Each row was made from one small tree. The marks that hang from a mark follow it in brackets, in the order of their numbers. Every link used is in the known rows. Write each row's tree.
Known rows:
Q615(Q473): [ 1.58  2.06 -1.78 -1.29 -1.61 -2.44  2.93 -3.37 -1.42 -1.24  0.75 -1.36
 -0.86 -2.42 -3.82  2.66  0.56  1.19]
Q615(Q989(Q973)): [ 1.06  4.98 -0.57 -3.02 -2.87 -2.75  0.99 -2.55 -0.67 -1.55  0.15  1.55
 -4.30  2.65 -1.04  1.36  0.17 -0.52]
Q126(Q473 Q989): [ 1.02  4.78 -1.99 -0.03 -2.95 -0.59  4.06 -2.41  2.78 -1.57  0.95  3.83
  0.97  0.30 -3.67  3.42  0.53  0.33]
Q126(Q244 Q473 Q989(Q615 Q973)): [ 2.77  5.33 -3.11  2.30 -0.93 -1.85  7.19 -1.91  2.39 -1.57  3.14  7.64
 -4.79  5.38 -3.11  1.97 -0.48 -1.14]
Q126(Q244(Q973)): [ 2.04  2.90 -3.35 -0.26 -1.17 -4.16  2.54  0.26  1.52 -0.89 -0.20  1.89
 -1.54 -0.81 -1.73  1.57 -2.65 -1.55]
Q126(Q244(Q973(Q761)) Q473 Q989): [ 2.28  6.42 -4.27  0.29 -3.85 -3.14  6.48 -0.32  3.47 -0.90 -0.29  5.15
 -0.13  0.61 -2.08  3.23 -2.39 -1.31]
Q473(Q126(Q989(Q615))): [ 3.22  1.94 -3.72 -1.66 -2.40 -2.77  3.83 -0.10  0.13 -3.43  1.28  3.87
  0.36  1.74 -1.82  1.07  2.79 -2.49]
Q244(Q973(Q761)): [ 3.91  4.06 -1.28 -3.00 -2.68 -6.03  0.49 -0.20 -0.23 -0.32 -2.54  0.48
  0.08 -2.15 -1.19  0.65 -0.95 -0.81]
Q126(Q473(Q615)): [ 1.89  1.32 -2.68  0.76 -3.21 -0.57  4.77 -3.40  0.02 -0.36  1.35  2.12
 -0.53 -1.38 -3.76  1.99  0.65 -2.69]
Q126(Q244(Q973) Q473(Q615) Q989): [ 1.63  4.72 -5.72  1.87 -4.65 -2.07  8.28 -0.60  3.64 -0.97  0.58  5.92
  0.54 -0.35 -2.94  3.54 -1.90 -4.22]
Q615(Q473 Q989(Q973(Q761))): [ 1.72  5.54 -1.31 -3.86 -4.14 -3.58  3.67 -3.96 -2.83 -1.02  0.09 -0.27
 -4.60  1.27 -1.13  2.61  0.22  0.31]
Q615(Q473(Q126) Q989(Q973(Q761))): [ 1.13  4.09 -2.45 -4.39 -6.19 -3.61  4.87 -3.63 -3.15 -2.26  0.51  0.52
 -3.43  2.40 -0.28  3.46  1.83 -2.49]
Q989(Q973(Q761)): [ 4.05  3.26  1.02 -2.59 -0.78 -2.99 -0.18 -1.35 -1.85 -0.26 -1.33  2.28
 -4.72  0.94 -1.40  0.12  0.47 -0.06]
Q473(Q126(Q244)): [ 1.28 -0.59 -3.77 -0.85 -1.59 -1.00  3.42  0.06 -0.28 -2.55  1.41  1.80
 -1.82  0.95 -1.63  2.11  0.27 -3.15]
Q126(Q473(Q615) Q989): [ 1.92  3.43 -3.30  0.28 -3.69  0.25  6.14 -2.40  1.68 -1.31  0.85  4.50
  0.85 -0.93 -3.96  2.74  0.98 -2.25]
Q989(Q615): [ 4.38  1.50 -2.06 -0.86  0.49 -3.77  1.80 -1.55 -1.33 -1.23  1.49  1.02
 -2.53  0.71 -2.76 -1.19  0.85  0.49]
Q989(Q973): [ 2.44  3.22  0.80 -1.54 -0.49 -2.54 -0.45 -1.75 -0.57 -0.90 -0.06  2.49
 -3.92  1.21 -2.25  0.71  0.60 -0.57]
Q473(Q126(Q989) Q615): [ 2.48  0.55 -4.00 -1.86 -4.16 -0.39  4.82  0.29 -0.44 -2.88 -0.08  3.75
  1.21 -0.93 -2.22  2.01  2.93 -5.28]
Q761(Q973): [ 2.59  1.74 -2.01 -3.10  0.22 -2.74  2.71 -1.80  0.22 -1.33  0.13  2.13
 -3.32 -2.41 -4.18  0.89  2.05  2.69]
Q989(Q615 Q973(Q761)): [ 6.10  3.07  0.00 -1.84  0.22 -4.91  1.32 -1.54 -2.70 -0.31  0.20  2.93
 -5.89  3.01 -1.23 -1.75  1.09 -0.11]
Q473(Q126(Q244) Q615(Q989(Q973))): [ 1.15  0.76 -4.87 -1.73 -4.46 -0.95  6.32 -0.87 -1.66 -2.60  1.53  3.65
 -4.76  3.32 -0.10  1.76  0.54 -6.79]

Write each row's tree:
[ 0.72  3.07 -4.05  0.99 -3.84 -0.19  7.77 -3.13  0.35 -0.79  2.59  4.29
 -5.12  3.00 -1.98  2.69 -1.34 -3.80]
Q126(Q244 Q473(Q615(Q989(Q973))))
[ 2.98  4.81 -3.01  0.79 -2.14 -2.31  5.59 -2.68  1.94 -1.82  2.13  4.56
  0.01  1.87 -3.74  1.67  1.18  0.42]
Q126(Q473 Q989(Q615))
[ 2.36 -0.21 -5.70 -0.59 -3.02  0.37  6.82  1.14  0.15 -2.78  0.81  4.65
 -1.03  0.31 -1.90  2.23  1.08 -5.68]
Q473(Q126(Q244 Q989) Q615)
[ 2.48  4.93 -0.54 -4.20 -2.94 -3.12  0.96 -1.97 -1.87 -0.99 -0.73  1.26
 -5.12  2.48 -0.17  0.71 -0.01 -0.05]
Q615(Q989(Q973(Q761)))
[ 3.03  3.14 -5.76 -0.47 -3.18 -4.84  5.91  1.43  1.71 -3.17  1.01  5.14
  0.20  2.22 -1.06  1.68  0.10 -4.19]
Q473(Q126(Q244(Q973) Q989(Q615)))
[ 1.13  6.28 -0.35  0.16 -2.96 -1.10  3.37 -2.72  2.60 -1.48  0.82  5.87
 -1.39  2.41 -3.34  3.51  0.89 -0.67]
Q126(Q473 Q989(Q973))
[ 4.02  4.45 -2.62  0.56  0.75 -2.36  4.52  0.05  0.76 -1.79  1.62  6.30
 -5.71  4.37 -2.16  0.10 -0.48 -0.54]
Q126(Q244 Q989(Q615 Q973))
[ 2.92  1.79 -5.67  0.17 -3.10 -6.19  6.83 -1.73 -1.12 -2.33  2.29  1.61
 -1.00  0.83 -2.24  1.89  0.18 -3.05]
Q989(Q615(Q473(Q126(Q244(Q973)))))
[ 2.58  1.77 -2.41 -1.88 -4.04 -1.00  4.07 -0.19 -0.43 -2.61 -0.33  5.51
 -1.09  1.09 -1.60  2.08  3.06 -6.14]
Q473(Q126(Q989(Q973)) Q615)
[ 5.03  5.60 -1.41 -1.70 -1.62 -4.24  4.53 -2.14 -1.65 -1.33  0.27  3.76
 -3.94  2.44 -2.39  0.74  1.54  0.80]
Q126(Q989(Q615(Q473) Q973(Q761)))
[ 1.31  3.27 -4.90 -1.32 -3.93 -3.34  4.44  1.57  2.48 -3.14 -0.12  4.76
  1.03  0.93 -1.10  3.41 -0.30 -4.21]
Q473(Q126(Q244(Q973) Q989))
[ 3.87  3.49 -0.90 -0.40 -0.79 -4.95  3.69 -3.69 -2.30 -0.97  1.98  1.94
 -4.93  2.10 -3.07  0.51  1.33 -0.04]
Q989(Q615(Q473) Q973)
[ 3.35  2.94 -1.83 -3.21 -3.48 -2.23  3.30 -1.80 -2.99 -0.51 -0.71  1.88
 -4.73  1.01 -0.69  0.08  0.61 -2.79]
Q473(Q615(Q989(Q973(Q761))))
[ 2.41  5.53 -2.10  0.70 -2.08 -0.31  5.85 -1.19  2.04 -0.82  0.79  6.58
 -4.38  3.79 -2.27  3.00 -1.17 -0.77]
Q126(Q244 Q473 Q989(Q973(Q761)))
[ 2.91  0.14 -5.05  0.32 -1.40 -3.52  6.86 -2.28 -2.13 -2.57  3.27  1.04
 -2.63  1.43 -2.61  1.69  0.89 -1.87]
Q989(Q615(Q473(Q126(Q244))))
[ 2.26  3.98 -2.22 -1.41 -5.04 -1.51  5.55 -3.86 -1.40 -0.31  0.63  2.91
 -3.54  1.61 -1.69  1.77  0.48 -3.10]
Q126(Q473(Q615(Q989(Q973(Q761)))))
[ 1.94  4.01 -3.40  2.11 -2.69  0.82  7.74 -1.56  2.14 -1.00  1.68  7.54
 -3.82  2.72 -3.41  3.13 -0.66 -3.65]
Q126(Q244 Q473(Q615) Q989(Q973))
[ 2.99  1.27 -5.25 -0.36 -1.38 -2.03  5.98  0.81  0.59 -3.45  2.16  4.62
 -1.75  3.11 -1.55  1.35  0.97 -2.74]
Q473(Q126(Q244 Q989(Q615)))
[ 5.74  5.18 -0.71 -1.95 -0.55 -4.04  2.52 -0.44 -0.83 -1.37 -0.39  5.07
 -4.25  3.03 -1.72 -0.68  1.48  0.22]
Q126(Q989(Q615 Q973(Q761)))
[ 0.61  1.96 -5.55  0.97 -3.76  0.45  8.29 -2.99  0.51 -0.95  2.73  2.56
 -3.19  1.30 -2.39  2.46 -1.62 -3.06]
Q126(Q244 Q473(Q615(Q989)))
[ 2.61  1.45 -4.22 -1.90 -3.43 -4.34  3.81  0.97 -0.13 -1.79 -0.51  2.13
 -0.78  0.28 -0.40  1.99 -0.76 -4.20]
Q473(Q126(Q244(Q973(Q761))))
[ 0.99 -0.48 -6.39 -1.74 -4.36 -0.32  6.88 -0.36 -1.46 -2.78  1.69  1.95
 -2.63  1.34 -0.47  1.94  0.39 -5.92]
Q473(Q126(Q244) Q615(Q989))
[ 1.22  0.21 -4.72 -3.13 -5.44 -1.46  4.94 -1.35 -2.16 -2.73  0.71  0.96
 -0.59  0.12 -0.71  1.80  2.13 -5.54]
Q473(Q126 Q615(Q989))
[ 3.40  3.37 -4.88  0.84 -0.25 -2.06  7.35 -1.17  0.26 -2.17  2.24  3.03
 -3.15  1.36 -3.47  1.57 -0.59  1.05]
Q126(Q244 Q989(Q615(Q473)))
